Known rows, with every way that one mark hangs from another:
k_329{k_22 k_67{k_51{k_896}}}: [ 2.210  1.144  3.415  0.454  0.906  0.305 -0.667 -0.261 -0.403  4.311
 -2.175  0.337  2.143  0.072 -1.673 -0.684  0.880 -1.695  0.739 -0.222
  0.945  1.869 -2.712 -2.444 -2.254  0.025  0.257 -0.781 -1.427  1.179]
k_67{k_329}: [-0.806  1.716  1.242 -0.085  0.075  0.679  1.068  0.577 -2.822  1.555
 -0.790  0.730 -0.396 -0.708  0.417 -0.974  0.529 -0.489  0.462 -1.192
  0.454  1.614 -0.654 -0.648 -0.706  0.412 -1.674  0.467 -0.734  1.179]
k_896{k_51{k_22 k_900} k_404}: [ 0.432 -2.201 -1.675 -0.120  1.587  0.843 -0.532  0.201 -2.728  1.529
  1.105  1.713  1.924 -2.061 -0.378 -1.783  1.612  1.357  2.018  0.687
  0.679 -0.553  2.283 -0.644  0.151 -0.267 -2.220  1.527 -1.714  0.267]
k_51{k_22 k_67{k_329} k_896{k_404} k_900}: [ 5.172 -0.546 -0.128  0.439 -0.051  1.909 -0.719  2.146 -4.710  4.473
 -1.078  0.991 -0.676 -0.646 -2.642 -1.912  2.180  1.571  0.765  0.609
 -0.378 -1.099 -0.418 -3.310 -3.890  0.304  0.344  2.159 -1.999  1.196]
k_900{k_51{k_67}}: [ 1.248  0.840 -0.434 -0.668  1.841  1.655  0.325  2.055 -0.939  2.148
 -1.202  0.868  0.256 -0.959 -0.887 -1.102  1.623  0.632  1.534 -0.340
  0.372  0.926  0.995 -1.802 -0.541 -2.080 -0.605  1.717 -1.175  2.196]
k_896{k_51{k_67}}: [ 0.732  1.451 -1.408 -0.381  1.335  0.422  0.560  0.750 -2.010  0.754
 -0.436  1.607  2.303 -1.929 -0.121 -2.217  1.536 -0.128  1.069 -0.195
  0.849  0.452  1.633 -1.961  0.701 -1.230 -1.744  1.055 -1.065  0.625]
k_896{k_51 k_404}: [-3.208 -0.692 -1.833 -0.192  1.960 -0.213  0.439 -0.240 -2.301  0.494
  2.506  1.850  2.051 -2.480  1.103 -0.962  0.582 -0.264  1.003 -0.617
  1.031 -0.046  2.110  0.061  2.366 -0.808 -3.156  0.726 -1.520  0.596]
k_404{k_896{k_51{k_22 k_67{k_329} k_900}}}: [ 4.560 -0.349 -1.207 -0.326  0.150  1.379  0.371  1.977 -4.235  1.647
 -1.370  1.697  1.500 -1.270 -1.896 -1.680  1.796  1.140  1.951  0.822
 -0.227  0.531  1.184 -2.451 -1.929  0.855 -1.013  1.495 -1.098  0.341]
k_900{k_51{k_22 k_67{k_329} k_896{k_404}}}: [ 2.970 -0.444  0.448  0.533  1.020  2.586 -0.375  2.317 -3.667  4.241
 -0.769  1.217 -0.963 -0.192 -1.880 -1.180  2.357  0.314  1.603  0.298
 -0.277  0.064 -0.180 -2.917 -2.476 -1.114 -0.100  2.167 -2.416  2.007]
k_67{k_51{k_22 k_896 k_900} k_329}: [ 4.192  0.057  2.572  0.879 -0.041  2.589 -0.244  1.369 -2.495  4.725
 -3.127 -0.049  0.393  1.066 -2.058 -2.786  1.111  1.891  0.916 -0.440
 -0.470  0.926 -0.447 -2.056 -4.532  0.857  0.008  0.801 -1.457  1.147]
k_51{k_22 k_67{k_329} k_896 k_900}: [ 6.581  0.628  0.902  0.241 -0.365  2.163 -0.482  2.614 -3.868  4.103
 -3.288  0.247 -0.606 -0.086 -2.834 -3.025  2.634  1.655  0.682  0.440
 -0.421 -0.338 -0.918 -4.122 -4.621 -0.196  1.336  2.011 -1.498  1.238]
k_329{k_22 k_67{k_51{k_896{k_404} k_900}}}: [ 2.636 -0.787  2.184  0.090  1.052  0.179 -1.578 -0.583 -1.343  5.442
 -0.774  0.153  1.750 -0.733 -2.089  0.048  0.616  0.272  0.833  0.121
  0.912  0.541 -2.095 -1.515 -2.610  0.918 -0.278 -0.169 -1.958  0.885]
k_51{k_22 k_67 k_896 k_900}: [ 6.856 -0.152  0.185 -0.102  0.685  1.824 -0.791  2.853 -2.391  3.803
 -2.436  0.514  0.576 -0.535 -2.869 -3.159  2.967  1.980  0.701  0.591
  0.009 -1.344  0.789 -4.276 -3.562 -1.759  1.688  2.251 -1.070  1.140]
k_329{k_22 k_67{k_51{k_900}}}: [ 2.190  0.963  2.604 -0.355  0.805  0.402 -0.977 -0.467 -0.231  4.315
 -2.207  0.100  2.106 -0.463 -1.384 -0.268  0.749 -0.226  1.593  0.322
  0.884  2.595 -2.703 -0.851 -2.703  1.291 -0.792 -0.550 -1.286  0.879]
k_896{k_51{k_22 k_67{k_329} k_900} k_404}: [ 2.514 -0.157 -1.596  0.125  0.484  1.513 -0.620  0.757 -4.595  2.694
 -0.041  1.888  0.863 -1.705 -1.133 -2.126  2.056  1.106  2.031  1.008
  0.262  0.329  0.402 -1.533 -1.866  1.305 -2.100  1.792 -2.194  0.474]
k_329{k_22 k_67}: [ 0.519  1.448  2.129 -0.469  0.809 -0.661 -0.273 -0.232 -1.124  2.425
 -0.902  0.722  1.112 -1.092 -0.952  0.222  1.480 -2.375  1.226  0.193
  1.588  1.796 -3.161 -1.510 -0.867  0.204 -0.701 -0.242 -0.805  0.813]
k_67{k_51{k_900} k_329{k_22}}: [ 1.654  1.753  3.104 -0.535  0.179  0.804 -0.297 -0.403 -2.083  4.445
 -2.844 -0.092  0.724  0.296 -0.810 -0.880  0.135  0.537  1.719 -0.352
  0.332  2.928 -1.953 -0.089 -3.047  2.177 -1.403 -0.279 -1.323  0.942]
k_51{k_22 k_67{k_329} k_900}: [ 4.932  1.226  0.455  0.012 -0.307  1.900 -0.121  2.029 -3.465  3.225
 -2.661  0.764 -0.292 -0.310 -1.888 -2.049  2.343  1.180  1.607  0.526
 -0.016  0.748 -0.772 -2.500 -3.619  0.760 -0.110  1.686 -1.232  1.145]

Rows:
[ 3.362  0.030 -0.471  0.227  0.071  1.312 -0.365  1.828 -4.282  4.051
 -0.830  0.496 -0.573 -1.062 -1.754 -1.489  1.217  1.801 -0.022 -0.490
 -0.081 -1.013 -0.238 -2.215 -2.854  0.137 -0.004  1.769 -1.691  1.327] -> k_51{k_67{k_329} k_896{k_404} k_900}
[ 4.279  0.924 -0.583  0.159  0.008  2.021 -0.430  1.293 -3.852  2.403
 -2.234  1.311  0.893 -0.991 -1.566 -3.246  2.407  1.178  2.067  0.726
  0.222  0.771 -0.018 -2.152 -2.758  0.613 -1.271  1.386 -1.601  0.476] -> k_896{k_51{k_22 k_67{k_329} k_900}}
[ 4.084 -0.062 -1.221 -0.341  1.045  1.401 -0.598  1.407 -2.553  1.973
 -1.533  1.619  2.188 -1.478 -1.566 -3.238  2.794  1.586  2.187  0.998
  0.510 -0.055  1.707 -2.586 -1.729 -0.741 -0.864  1.735 -1.293  0.538] -> k_896{k_51{k_22 k_67 k_900}}
[ 0.767 -1.830 -1.844 -0.965  1.542 -0.095  0.756  0.871 -2.055  0.160
  0.416  1.291  2.512 -2.089 -0.568 -1.058  0.480  1.611  0.908 -0.502
  0.434 -0.346  3.086 -0.797  1.211 -0.655 -1.792  1.117 -0.535  0.126] -> k_404{k_896{k_51{k_900}}}
[ 2.313  0.562  2.170  0.524  0.064  2.016  0.165  1.078 -2.422  4.320
 -2.816 -0.385  0.488  0.600 -1.240 -2.565  0.022  2.082  0.161 -1.328
 -0.326  0.973 -0.262 -1.355 -3.601  0.610 -0.377  0.313 -1.308  1.397] -> k_67{k_51{k_896 k_900} k_329}
[-0.100  1.045  2.808  0.381  0.608  0.483 -0.310 -0.642 -2.863  5.046
 -0.553  0.733  0.602  0.137 -0.638 -0.161 -0.034 -1.177  0.705 -0.662
  0.400  1.749 -1.590 -0.890 -1.982  1.421 -1.227 -0.115 -2.116  1.107] -> k_67{k_51{k_896{k_404}} k_329{k_22}}
[ 2.037  0.060  2.454 -0.047  0.555  0.655 -0.867 -0.217 -3.193  5.786
 -1.188  0.079  0.388  0.135 -1.501 -0.694  0.042  0.880  0.805 -0.434
  0.062  0.925 -1.604 -0.715 -3.202  1.531 -0.855  0.247 -2.185  1.063] -> k_67{k_51{k_896{k_404} k_900} k_329{k_22}}
[ 4.102  2.326  1.458 -1.074 -0.295  0.282 -0.530  0.834 -3.416  3.888
 -2.556  0.345 -0.442 -0.936 -1.707 -1.313  1.731  0.304  1.479  0.397
  0.418  1.360 -2.385 -1.832 -3.266  1.262 -0.098  0.907 -1.271  0.847] -> k_51{k_67{k_329{k_22}} k_900}
[-1.433 -1.284 -1.368  0.275  1.786  0.426  0.030 -0.108 -2.483  0.948
  2.087  2.399  2.214 -1.943  0.328 -1.205  1.451 -0.480  1.786  0.308
  0.865  0.042  2.098 -0.801  1.260 -0.644 -2.729  1.102 -1.681  0.421] -> k_896{k_51{k_22} k_404}
[ 1.249 -2.430  0.377  0.199  2.256  1.750 -0.411  1.658 -1.822  3.162
  0.468  1.008 -0.129 -0.466 -1.391 -0.894  1.863  0.672  1.324 -0.054
  0.039 -0.765  1.613 -2.209 -0.706 -2.565 -0.584  2.049 -1.858  2.049] -> k_900{k_51{k_22 k_896{k_404}}}
[ 2.029  1.790 -0.227  0.513  0.126  1.555  0.340  1.095 -3.767  1.658
 -1.584  1.837  1.034 -0.885 -0.741 -2.647  2.337 -0.806  1.999  0.463
  0.643  1.627 -0.163 -2.520 -1.413  0.446 -1.583  1.053 -1.449  0.428] -> k_896{k_51{k_22 k_67{k_329}}}
[ 4.572 -1.418  0.906 -0.110  0.852  1.392 -0.564  2.050 -2.122  3.094
 -1.752  0.072  0.335 -0.439 -2.250 -2.770  2.039  1.904  0.754  0.015
 -0.010 -1.276  0.804 -3.213 -2.778 -1.572  1.036  1.832 -0.854  1.072] -> k_51{k_22 k_896 k_900}
[ 2.723  1.246  0.819 -0.027  0.729  2.774  0.144  2.237 -2.794  3.097
 -2.292  1.165 -0.972  0.078 -1.214 -1.495  2.528  0.040  2.371  0.328
 -0.203  1.916 -0.651 -2.411 -2.528 -0.446 -0.817  1.688 -1.593  1.992] -> k_900{k_51{k_22 k_67{k_329}}}
[ 4.587 -1.275 -2.071 -0.669  1.237  0.805  0.054  2.013 -2.563  1.399
 -0.684  1.977  2.742 -1.849 -2.107 -1.701  2.163  1.407  1.915  1.097
 -0.057 -0.482  2.736 -2.627 -0.561 -0.605 -0.702  1.959 -0.967  0.228] -> k_404{k_896{k_51{k_22 k_67 k_900}}}
[ 2.838 -1.087 -2.390 -0.196  1.339  1.129 -0.915  1.100 -3.069  2.213
  0.546  2.125  2.176 -2.194 -1.311 -2.038  2.361  1.429  2.072  1.100
  0.579 -0.687  2.083 -1.795 -0.736 -0.414 -1.633  1.972 -1.988  0.474] -> k_896{k_51{k_22 k_67 k_900} k_404}
[ 3.336  1.962  0.394 -1.068  0.356  0.332 -0.655  0.221 -3.843  2.976
 -2.361  0.737  0.707 -1.405 -1.285 -2.159  1.738  0.357  2.140  0.386
  0.741  1.420 -1.656 -1.651 -2.285  1.365 -1.323  0.567 -1.627  0.218] -> k_896{k_51{k_67{k_329{k_22}} k_900}}
[ 3.998  2.543  2.164 -0.439 -0.083  0.361 -0.127  1.293 -3.601  4.033
 -2.533  0.396 -0.573 -0.214 -1.994 -1.605  1.818 -1.191  0.580 -0.262
  0.558  0.952 -2.580 -3.743 -2.892  0.027  0.690  0.672 -1.398  0.914] -> k_51{k_67{k_329{k_22}} k_896}
[ 2.770 -0.997  1.555  0.935  0.287  2.196 -0.649  0.774 -3.291  5.026
 -1.142  0.622  0.446  0.437 -1.607 -1.670  0.733  1.683  0.901 -0.125
 -0.449  0.328 -0.020 -1.364 -3.789  1.109 -0.626  1.011 -2.272  1.144] -> k_67{k_51{k_22 k_896{k_404} k_900} k_329}
[ 2.417  0.425 -1.732 -0.657  1.252  0.800 -0.167  1.185 -2.234  1.544
 -1.115  0.939  2.028 -2.030 -0.797 -3.000  1.718  1.688  1.338 -0.048
  0.610 -0.126  1.590 -1.781 -0.542 -0.818 -1.220  1.258 -1.049  0.592] -> k_896{k_51{k_67 k_900}}
[ 1.637  0.047 -0.976 -0.107  1.231  0.578 -0.079  1.926 -2.548  2.979
  0.849  1.269  1.019 -1.513 -0.906 -0.967  1.451  0.222 -0.268 -0.476
  0.440 -1.295  1.111 -2.708 -0.406 -1.698  0.113  1.750 -1.647  1.389] -> k_51{k_67 k_896{k_404}}
[ 2.202  1.220 -1.012 -0.293  0.150  1.357 -0.078  0.912 -3.816  1.882
 -1.871  0.865  0.738 -1.474 -0.877 -2.961  1.270  1.470  1.406 -0.165
  0.329  0.862  0.100 -1.299 -1.623  0.606 -1.805  0.908 -1.502  0.477] -> k_896{k_51{k_67{k_329} k_900}}
[ 2.502 -2.305 -1.184 -0.698  1.464  0.415  0.333  1.260 -2.310  0.975
  0.066  1.522  2.496 -1.633 -1.294 -1.409  1.381  1.309  1.652  0.516
  0.204 -0.378  3.023 -1.532  0.069 -0.432 -1.309  1.440 -0.577  0.068] -> k_404{k_896{k_51{k_22 k_900}}}
[ 3.168  2.208  0.748  0.393 -0.123  1.705  0.488  1.923 -3.379  2.432
 -1.977  1.459 -0.202 -0.148 -0.979 -1.507  2.298 -0.697  1.496  0.389
  0.220  1.475 -1.010 -2.612 -2.291  0.606 -0.413  1.297 -1.274  1.024] -> k_51{k_22 k_67{k_329}}
[ 2.259  0.885 -1.010  0.103  1.134  1.189  0.131  1.277 -2.196  1.362
 -0.919  2.091  2.280 -1.467 -0.664 -2.713  2.575 -0.412  2.110  0.655
  0.860  0.660  1.501 -2.713 -0.322 -1.086 -1.203  1.327 -1.248  0.581] -> k_896{k_51{k_22 k_67}}
[ 2.181  0.562  1.315 -0.509  1.243  1.093 -0.656  1.236 -3.577  4.804
 -0.839  0.869 -0.922 -0.603 -1.687 -0.380  1.680 -0.541  1.470  0.099
  0.255  0.810 -1.614 -2.262 -2.128 -0.625 -0.258  1.381 -2.372  1.829] -> k_900{k_51{k_67{k_329{k_22}} k_896{k_404}}}
